In the rows, 128 means zero.
Known rows, with every step that occurs
gumevon/vukom/mozuris: [143 120 129 136 135 178 118 119 111 119 115 113 130 144 148 156 118 106
  94 117 127 107 169 165 174 167 165  81 137 108 125  62 104 115 122 112
 168 133 139 123 124 148 123]
gumevon/deki/notol/mimuf: [103 105 118 126 141 102  85 158 110 156 116 217 125 101 173 140 128 150
 137 109 175  98 169  76  74 135 160 109 186 134 140 192 104 150 156 194
 103 134 105 128  85  95 114]
vosi/sotul/notol/mimuf/kolumun: [111 142 112 175 135  91 155 142  86 149 132 184 111 142 111 135 132 102
 212  94 185 131 139 156 113 129 158 201 137 178 147 144 160 165 133 115
 102 144 152 125 103 145 155]
sotul/mozuris/vora/bubet: [180  98 102 113 101 104 143 107 111 120 155 128 141 111 121  76 136 154
 137 151 116 160 126 140 138 132 116 107  96  72 172 113 125 132  92 143
 150 104 140 107 189 125 160]
notol/vukom/vosi/deki: [102  86 213  91 112 121 163 125 168 110 159 155 131 136  95 142 123 127
  91 124 103 128 119 137 161  86 143 147 127 100 153 111 100 127 125  81
 139  71 148 135 109 172  64]
mimuf/kolumun/dedas: [150 133 134 111 111 105 110 136 113 178 118 126 126 156 116 101 165 139
 100  96 154 161 136 136 167 122 129 176  95 143 132 136 108 136 148 103
 131  96 102 146 152 126 103]
sotul/notol: [123 121 128 145 125 134 131 108 122 122 136 107 117 113  96 106 122 123
 139 127 103 127 170 125 134 121 134 149 116 114 139  93 136 110 142  95
 129 114 150 111 140 123 150]
vosi/vukom/mozuris/sotul/gumevon: [148 137  92 183 129 161 130  54 159  87 146  54  89 250 136 165 107  66
 136 115  83 140 102 118 150 146 133 111  63 153 111  97 153  82  59  87
  99 154 122 107 128 131 180]
gumevon/sotul/notol/deki/vosi: [108 143 157 142 109  96 124 133 126  73 137 127 161  75 135 135 116 100
 123 187  94 115 116 133  76 131 118 185 162 101 117 103 178  71 204 127
 194 132 153 106 137 155  72]
vukom/vosi/sotul: [ 89 133 108 123 143 136 162 143 134 126 123  79 163 138 100 138 113 114
 124 114 159 132  72 151 126 113  95 145 109 119 148 135 149 127 112 100
 101 118 123 135 135 144 104]
notol/deki/vosi/sotul: [118 130 108 122 157  51 174 169 134 124  77 118 168 104 175 141 139 148
 141 151 158 172  33 154  89 148 108 140 168 123 138 119 167 120 140 156
 123 132 131 143 135 136  54]
notol/mimuf: [129 127 139 126 171  86 126 111 116 138 148 164 138 131 151 122 148 138
 126 104 141 119 137 112 118  99 135 127 142 140 154 154 118 160  96 130
 134 120 120 132 124 120 113]
vukom/mozuris/sotul/gumevon: [151 132  93 196 153 163 107  51 153 111 154  78 106 199 132 166 110  76
 106 119  81 125 142 155 141 137 121  97  99 157  76 107 115  86  83  91
 140 144 131 112 162 134 181]
vukom/mozuris/vora/bubet: [161 122 129 116 137 155 134 121 142 123 134 132 144 124 147 113 103 137
 117 162 102 159 161 170 151 171 158 107 105 104 138  79 140 101  76 150
 158 123 161 150 169 117 169]
deki/vosi: [143 149 118 124 141 103 134 135 136 149 107 135 126  98 148 114 153 142
 106 151 124 137  92 110 121 142 130 135 145 128 102 109 129 110 129 134
 156 105 119 128 145 114  76]
notol/deki/vosi/sotul/gumevon/vukom: [146 105 107 174 106 102 159 175 130 137  64 130 158  98 171 151 116  97
 141 114 165 151  75 155 129 164  88  96 149 124 129  94 133 146 162 110
 129 188  92 125 131 130  81]
vukom/vosi/deki/notol/mimuf/kolumun: [ 65 115 192 145  92 116 115 184 121 159 117 227 135 137 128 127 141 115
 135 148 199  90 168 105 100 102 169 144 162 171 155 181  73 148 161 128
 100  78 127 180  99 172  74]
sotul/notol/mimuf/kolumun: [122 138 146 172 120 107 123 121 109 153 154 207  99 133 114 120 134 118
 186 113 149 107 188 140 131 112 164 178 137 161 137 139 131 148 133  94
 131 125 141 127 111 144 148]
mozuris/sotul/notol/deki: [126  97 133 174 137  91 133  99 144 100 161 100 162 148 117 151 127 117
 162 161  45 159 132 145 114 108  98 146 124  85 178 115 128  75 111  84
 138 131 175 103 147 176 126]
vora/bubet: [174 116 119 105 123 127 159 110 107 120 112 145 129 132 147  90 146 144
 155 115 120 173 138 137 136 123 130 128 119 126 167 125 126 154  91 126
 114 103 137 130 163 113 115]
vukom/vosi/deki/mozuris/sotul/gumevon: [107 119 124 150 119 182 150 107 136 115 126 122 117 150  82 140 135  76
 115 147  94 121 131 118 158  47  76  96  79 154 126 180 102  97 110  63
 105 101  99 120 147 137 154]
vosi/deki/mozuris/sotul/gumevon/vukom: [160  88 105 160 113 186 142 128  94 121 102 147 104 148 109 146 154  67
 131 118  84 132 162 132 190 104  97  60  89 145 139 148  87 120 113  72
 112 124  92 103 143 126 163]
vukom/vosi/deki/mozuris/vora/bubet: [109 113 162  63  97 171 167 171 129 130 107 173 146  74  97  73 121 140
 122 181 108 153 146 135 161  72 104 113  84 105 182 153 132 107 100 118
 127  82 125 157 151 124 143]
laga/notol: [151  97 124  84 181 127 107 106 155 119 127 116 145 107 143  91 157 130
 123 134 113 145 140 145 125 138 109 126 154 111 109 143 114 125 133 154
  96  91 123 157 162 133 126]
deki/notol/mimuf/kolumun/dedas: [122 136 164 137 116  89  82 163 100 201 115 193 128 132 152  98 157 148
 108  94 189 132 161  99  97 105 167 165 123 184 138 183  73 168 176 161
 127 110 123 148 108 123 118]
bubet/vora: [102 132 122  77 127 113 107 115 137 164 129 143 142 116 142 119 155 146
 107 130 110 163 142 121 142 163 106 113 112 124 136 132 124 114 126 143
 120  85 108 184 153 147 123]
notol/sotul: [148 141 117 113 125 103 125 127 103 128 147 120 128 151 107 159 135 152
 128  82  95 140 118 145 139 129 115 130 163  98 143 165 135 162 119 119
 136 141  90 167 123 142 110]
laga/kolumun: [162 114 136  82 145 118 137 129 130 143 149  99 137 148 152  91 176 132
 155 126 144 138 113 156 115 157 137 127 123 120 142  88 162 117 108 107
 110 105 120 150 174 107 128]
mozuris/deki/notol/vukom: [144 122 179 113 111 149 121 128 148 137 170 138 101  95 108  91 106 186
 137 116 102 126 138 107  81 137 140 137 140 148  99 119  85 169 138 163
 134 147 189 106 101 109 143]
vosi/deki/mozuris: [109 114 129  75 149 137 163 138  92 114  93 150 103 111 124  97 164 143
 127 138 138 145 147 137 149  99 135 105 132 152 155 152 123 120 141 129
 101  62 111 133 129 112 122]
vukom/mozuris/deki/vosi/sotul: [122 199 103 151 154 150 141 136 108 132  91  87 121  88 145 154 126 111
 124 165 177 129  85 119  89 161 155 143 139 165  51  89 145 134 113 191
 134 164 192 119 124 109 145]
deki/mozuris: [131 143 106  83 167 142 146 126 116 133 124 124  99 110 126  83 137 172
 138 121 118 134 131 156 146  99 109  98 121 153 139 151 140 123 138 122
 130  98 105 120 128  92 141]
vukom/mozuris/sotul: [144 139 104 156 177 146 119  72 135 114 155  86 127 189 134 172 131 103
 103 146  73 139 127 157 141 148 143 118 120 129 107 108 113  79  70 119
 150 110 161 119 146 152 142]
mozuris/sotul: [149 117  98 144 155 122 133 101 128 129 163 101 140 174 108 143 155 116
 122 132  61 154 101 131 133 133 102 130 107 113 142 141 114  96  65 103
 131 108 129 122 159 141 118]
vosi/sotul/gumevon/vukom/mozuris: [145 116  87 180 131 181 135 116 107 118  88  79 119 159 143 165  95  66
 114  76 169 117 147 185 162 176 140  79 115 153 101  71 131 144 132  98
 117 176 120 124 124 126 173]
mimuf/kolumun: [145 132 113 126 119 115 129 137 113 147 138 150 102 163 110 111 147 142
 154 109 143 133 134 161 157 164 130 148 139 147 131 131 136 131 115 104
 124  92 104 157 149 141  97]
vukom/vosi/deki/notol/mimuf: [ 58 101 193 130 123 119 116 158 131 133 115 187 166 107 144 136 140 114
  97 148 177  91 158  82  75  75 156 120 163 143 166 170  70 143 148 145
 102  88 138 158 101 156  91]
dedas/kolumun/mimuf: [112 174 153 121 126  80 132 137 160 136 143  64 179 127 134 107 118 154
  98 134 166 111 124  93 202 106 111 191  82 130 135 165 143 161 121 136
 123 133  87 142 170  90  94]
vosi/sotul/notol/deki/mozuris/vora: [ 91 114 109 112 149 104 168 179 137 124 122 109 158  66 105 101  87 163
 178 167 103 161 112 196 124 124  80 131 118 103 174 124 197  87 156 135
 129 152 150 126 127 126 194]
vukom/vosi: [ 99 137 142 123 121 147 131 125 157 132 140 103 151 128  98 123 114 132
 100 134 119 107 113 132 145  91 100 129 115 104 140 128 126 115 113  82
 141 102 113 138 148 145  92]
laga/notol/mimuf: [138 103 141  96 203  98  93 108 144 124 138 173 154  97 171 100 163 128
 131 122 131 126 149 132 106 102 126 136 172 136 123 169 105 161 117 171
 101 112 124 151 133 132 127]
kolumun/mimuf: [124 161 157 118 140 101 144 124 143 148 127 109 167 147 129 119 136 147
 112 129 154 126 109 115 178 119 114 158 113 118 150 145 142 147 115 122
 147 132 104 153 155 114 116]
laga/notol/deki: [133  81 147  83 182  83 103 114 180  98 123 118 185  98 168  99 145 161
 137 152 103 160 128 168 109 129  92 118 180  93 150 144 126 119 145 157
  98  98 130 174 155 153  89]

Rows
[ 97 107 141 125 105 102 169 122 136 120 159  98 119 138 102 117  95 166
 124 102 167 118  66 153  85 104 135 136 126 122 131 125  93 144 192 144
 131 105 162  75  86 166 120]
deki/notol/vukom/vosi/sotul/mozuris
[148 121 158 125  96 120 113  94 125 120 184 116  90  98 102  85 124 192
 137 127 135 102 129  98  76 117 148 121 139 131 102 116  66 177 169 172
 149 131 195  65 102 127 155]
sotul/mozuris/deki/notol/vukom
[141 140 149 195 120  90 100 112  98 179 163 165 126 165 103 144 166  80
 140 112 107 148 161 102 140  72 145 218  82 150 139 163  93 128 123  87
 146 123 154 102 120 152 152]
mozuris/sotul/notol/mimuf/kolumun/dedas
[167 126  60 170  87 127 122 128 147 125 100 131  83 197 137 184 128  73
 152 115  97 148  68  45 136 153  99 138  92 112  96 146 164  86  85 122
  87 165  73  98 112 100 112]
mozuris/sotul/gumevon/deki/vosi/vukom
[ 97 137 145  95 133 134 134 121 110  60 153 118 132  82 110  97 110 135
 154 161  88 109 151 169 108  85  97 144 143 124 152 143 194  82 207 109
 172 128 135  87 115 139 137]
gumevon/sotul/notol/deki/mozuris
[120 146 106 108 118 135 112 174 174 126  96 133 113 136 158 173  91 119
 101 173 117 124  99  80 150 209 164 134 117  71  97  81 191  48 104 178
 146 154 113 132  96 108 127]
gumevon/deki/vosi/vukom/mozuris/vora
[128 139  94  95  98 108 139 167 136 130  75 150 101 144 154 151 136 129
 144 126 140 141  74  53 136 162 138 149 135  97 129 128 176  96 121 153
  99 135  84 119  84  94  69]
gumevon/deki/vosi/vukom
[148 145  98 192 118 218 114 118  94 120  96  71 119 125 116 162  93  63
 128  98 173  96 151 147 146 162 131  90 107 161  75  79 121 183 111 123
 108 216 148 113 129 112 203]
vosi/sotul/gumevon/vukom/mozuris/deki
[149 107 100 123 129 104 111 113 136 132 175  93 147 122  97  95 125 159
  99 149 106 118 116 142 136 140 105 106 106  63 148 107 125 106 111 134
 165 107 123 110 180 132 155]
sotul/mozuris/vora
[145  99  77 142 122 147  98 117 137 132 115 150 105 140 122 143 115 116
 126  82 150 111 163 109 140 135  99  98 136 117 103 145 146 137 126 110
  97 142  62 127 141  82 134]
sotul/gumevon/deki
[159 147 136 112  96 141 161 142 153 115  87 128 119 140 174 111 103 123
 133 175 104 169  94 110 142 183 171 140  78 116 133  59 179  85  70 168
 146 139 159 139 125 119 142]
deki/vosi/vukom/mozuris/vora/bubet
[111 136 148 147 136 121 114  99  91  82 181 159 138 112 109 128 123  78
 133 119 109  82 173 113  92  93 140 176 136 140 133 146 169 126 160 119
 164 140 149  91 118 137 142]
gumevon/sotul/notol/mimuf
[121 110 179 120 145 142 125 102 170 120 155 136  88 144 163 124  90 169
  98 116 116 128 153 166 105 166 198 114 155 158  91  77  88 113 164 160
 169 112 180 117  79 135 134]
deki/notol/vukom/mozuris
[112 129 147 156 149 112 123 101 119 128 148 166 127 112 124 117 131 119
 152 116 121 100 178 112 109  86 151 151 134 132 151 125 129 145 127 110
 135 133 155 107 118 130 157]
sotul/notol/mimuf
[102 109 144 104 142 126 130 158 157 124 145 133 147  62 105  83  93 181
 151 179  63 137 159 171 144 103  90 113 120  86 175 113 166  79 152 112
 165 138 142 125 137 125 185]
sotul/notol/deki/mozuris/vora
[127 123  98 165 138  69 161 153 145 123  76 115 146 108 168 139 117 126
 146 125 167 160  51 155  92 143  88 118 153 149 110 119 165 129 156 130
 112 159 100 136 145 117  92]
notol/deki/vosi/sotul/gumevon
[120 163 156 157 110 127  85 162 101 171 150 202 107 105 128 103 134 151
 177 138 181  81 167  89  71 127 154 146 160 193 110 179  85 199 121 173
 111 151 159 143 109 121 141]
mozuris/deki/notol/mimuf/kolumun
[138 181  97 134 138 122 151 160 102 143  96  97 132  74 121 131 149 123
 140 149 163 139  60  98  83 149 116 157 125 152  85 125 147 161 110 175
 113 163 161 119 138 100 117]
mozuris/deki/vosi/sotul
[ 98  91 165 127 142  87 117 152 101 136 109 199 146 111 172 121 163 129
 116 135 180 120 162  90  69 124 177 113 177 163 167 165  75 152 151 175
  91  88 145 153 106 129 103]
vosi/deki/notol/mimuf
[140 165 107 156 135 126 146 100 148 103 111  81  98 207 164 180 135  88
 124 167  79 157  51  90 132 162 165 146 100 137  96  84 152  51  72 132
 142 128 157 106 108 145 108]
deki/vosi/vukom/mozuris/sotul
[116 101 146 111 100 101 123 157  87 125 102 145 142 126 126 155 153 143
 111 108 132 146 146 122  94 156 160 118 188 119 160 177  85 154 174 164
 100 106 110 187 105 159 109]
vosi/deki/notol/sotul
[135 122 166 107 161 130 147  79 167 111 168 126  88 163 143 140 103 153
 101 102  97 131 136 187 153 144 177 126 140 138  94  67 120 119 121 117
 183 112 174 107  99 137 126]
notol/vukom/mozuris
[144 151 182 111 149 167 125  77 156 109 178 111  92 126 119 139  97 156
 116 126  99 114 149 146 133 125 166 133 131 143  71  72 113 153 101 139
 173 153 206 101 100 131 155]
notol/vukom/mozuris/deki
[125 173 134 119 125 176 122  92 133  85 131  49 104 166 123 134 114 126
 142 143 129 117 126  88 126 139 156 129  97 147 117  84 161 133  77 143
 102 159 177 123 107 116 163]
vosi/vukom/mozuris/deki
[ 77 116 161  74 124 165 144 177 153 134 126 140 152  79  77 102 119 135
  84 185 102 114 134 138 170  85  99 107  99  95 160 149 135  85 120 106
 138  81 110 164 146 137 143]
vukom/vosi/deki/mozuris/vora
[125 129  88 132 140  21 172 138 116 112  92  95 162  97 173 138 152 159
 145 156 185 158  27 150  79 129 113 131 172 106 143 118 144 121 172 163
 136 113 140 100 144 151  63]
notol/deki/vosi/sotul/mozuris
[ 98 118 117 128 113 159 154 168 112 139 106  91 169 129 101 155 115  95
 113 101 152 117  92 153 163 131 107 117 112  94 165 108 123 138 122  88
 117 141 115 127 121 159  94]
gumevon/vukom/vosi/sotul
[ 84  83 184 128  70 180 117 186 115 136  84 148 175 107 121 137 132  96
  80 148 146 101 174  99 135 134 147  89 140  96 182 118  49 120 172 109
 115  97 128 154 116 173  79]
gumevon/vukom/vosi/deki/notol
[180 116 113 160  84 157 109 132  97 134 127 129 121 150 106 174 107 107
 125  36 100 109 161 152 183 143 103  88 134 100 126 140 106 186 133  76
 142 195  50 152 118 148 143]
notol/sotul/gumevon/vukom
[138 151 120 109 109 100 160 137 144 118  93 112 105 157 149 114 142 131
 137 135 124 150  57  76 133 149 137 149 108 125 136 102 166 111 110 130
 111 116 111 128 113 108  85]
deki/vosi/vukom
[126 131 144 103 113  64 161 152 161 105  87 108 144 144 182 124 129 157
 148 161 121 166  38  97 119 142 121 132 143 107 174 105 175  97 125 133
 119 125 116 135 106 138  42]
notol/deki/vosi/vukom
[139 125  66 108 132 174 112 128 120 137 100 160  76 110 118 111 113 146
 143  95 143 107 171 120 151  98  88  79 122 148  94 175 149 137 152 120
 104 142  46 109 118  59 168]
sotul/gumevon/deki/mozuris
[128 137 107  84 159 149 132 157 141 147 147 128 122  91  99  78 115 177
 118 146  83 133 129 160 161 122  86  93 102 110 142 144 154  97 107 137
 156 116  99 139 148  94 174]
deki/mozuris/vora
[124 133  83  71 143 154 126 148 102 139 105 164  92 102 129 118 136 172
 144 115 133 129 153 124 156 111 110  97 141 123 131 172 147 118 144 150
 114 109  74 111 101  76 131]
gumevon/deki/mozuris
[ 78 142 117 152 119 147 163 127 129 119 122  76 151 119  73 133 104  98
 141 125 142 123 114 139 123  96 112 174 101 111 151 108 157 106 142  77
 108 134 157 113 121 147 144]
vukom/vosi/sotul/notol
[153 144 103 130 121 125 113  84  94 112 163  70 124 109  88 101 155 153
 133 140 151  98 131  90 101  98 110 114 125 108 116 122 102 170 120 140
 129 127 155  79 166 121 151]
sotul/mozuris/deki
[167 164 131 185  86 217  78 111  96 124 139  97 110 133  98 195  92  91
 114  78 113  79 199 137 164 137 132  85 137 122  70 110  91 201 119 115
 156 240 115 134 106 143 193]
notol/sotul/gumevon/vukom/mozuris/deki
[155 159 173  85 135  97 149 142 141 159 142  98 178 156 152  96 178 139
 152 136 177 134  98 137 156 149 131 161 102 121 151 111 176 133 117 110
 128 138 105 167 177 100 136]
laga/kolumun/mimuf
[158 105 117 177  67 165  88 158  96 148 112 137 119 130 123 155 101 120
 122  49 117 104 172 132 129 165 118  68 157 118 122 149  75 185 180 116
 129 195  64 156 105 139 151]
deki/notol/sotul/gumevon/vukom
[128 111 101 181  94 126  68 164 121 179 114 252  79 143 151 140 109 127
 171  79 210  81 192  96  96 147 144 119 167 186  98 201 109 172 166 145
  93 154  64 143  96  95 139]
sotul/gumevon/deki/notol/mimuf/kolumun
[160 125 122  82 161 111  99 117 136 121 140 120 147 120 128 136 150 145
 129  95  88 148 130 157 126 145 107 141 178  93 111 184 116 158 132 161
 104 129  97 186 128 159 126]
laga/notol/sotul
[136 128  58 103 151 149 125 137 102 140 134 154  97 136 115 153 150 142
 145 129  79 141 121 118 150 113  87 103 123 117 127 192 135  79 103 137
 120 110  90  88 118 101 137]
gumevon/deki/mozuris/sotul
[124 146 126 109 137 143 146  94 142  85 118  68  99 206 155 136 115 121
 124 119 127 138 109 130 150 151 172 118 108 136 145  78 165 101  96 123
 110 121 141 127 104 128 138]
vosi/vukom/mozuris
[105 133  98 164 124 157 153 120 144 125 116  76 145 152  88 137  94  96
 119  92 163 122  92 149 131 102  74 127  96 145 114 141 153 146 123  76
  92 151  91 136 147 124 142]
vukom/vosi/sotul/gumevon
[148 175 184 127 131 148 126 103 163 132 158 138  85  87 140 144 108 148
 112 165 103 117 118 119 120 139 178 147 143 151  30  63 107 143 119 161
 207 156 205  95  94 120 120]
notol/vukom/mozuris/deki/vosi
[127 154 117 132  87 152  80 102  71  80 181  80 139  96  89  92 136 132
 115 162 147  66 137  84  39 130 121 135 138 134 102 152 111 151 186 193
 148 133 163  67 149 126 159]
gumevon/sotul/mozuris/deki/notol
[148 115  66 185 146 171  87  78 141 123 138 121 100 185 135 204 102  71
 109 116 103 113 157 128 144 152 121  95 120 125  64 133 127  81  94 114
 120 153 105 107 134 114 168]
vukom/mozuris/sotul/gumevon/deki
[111  64 219  64 144 128 136 111 197  99 148 161 147 105 117 114 146 117
  97 140  93 144 136 142 147  94 130 164 150  95 122 129  87 128 151 122
 108  63 157 155 117 186  77]
laga/notol/vukom/vosi/deki
[125 161 170 149 104 116  64 162  91 198 133 176 128  96 128  94 160 148
 126 119 193 117 167  65  79  89 156 175 121 196 112 185  62 204 154 181
 119 148 154 137 109 113 146]
mozuris/deki/notol/mimuf/kolumun/dedas
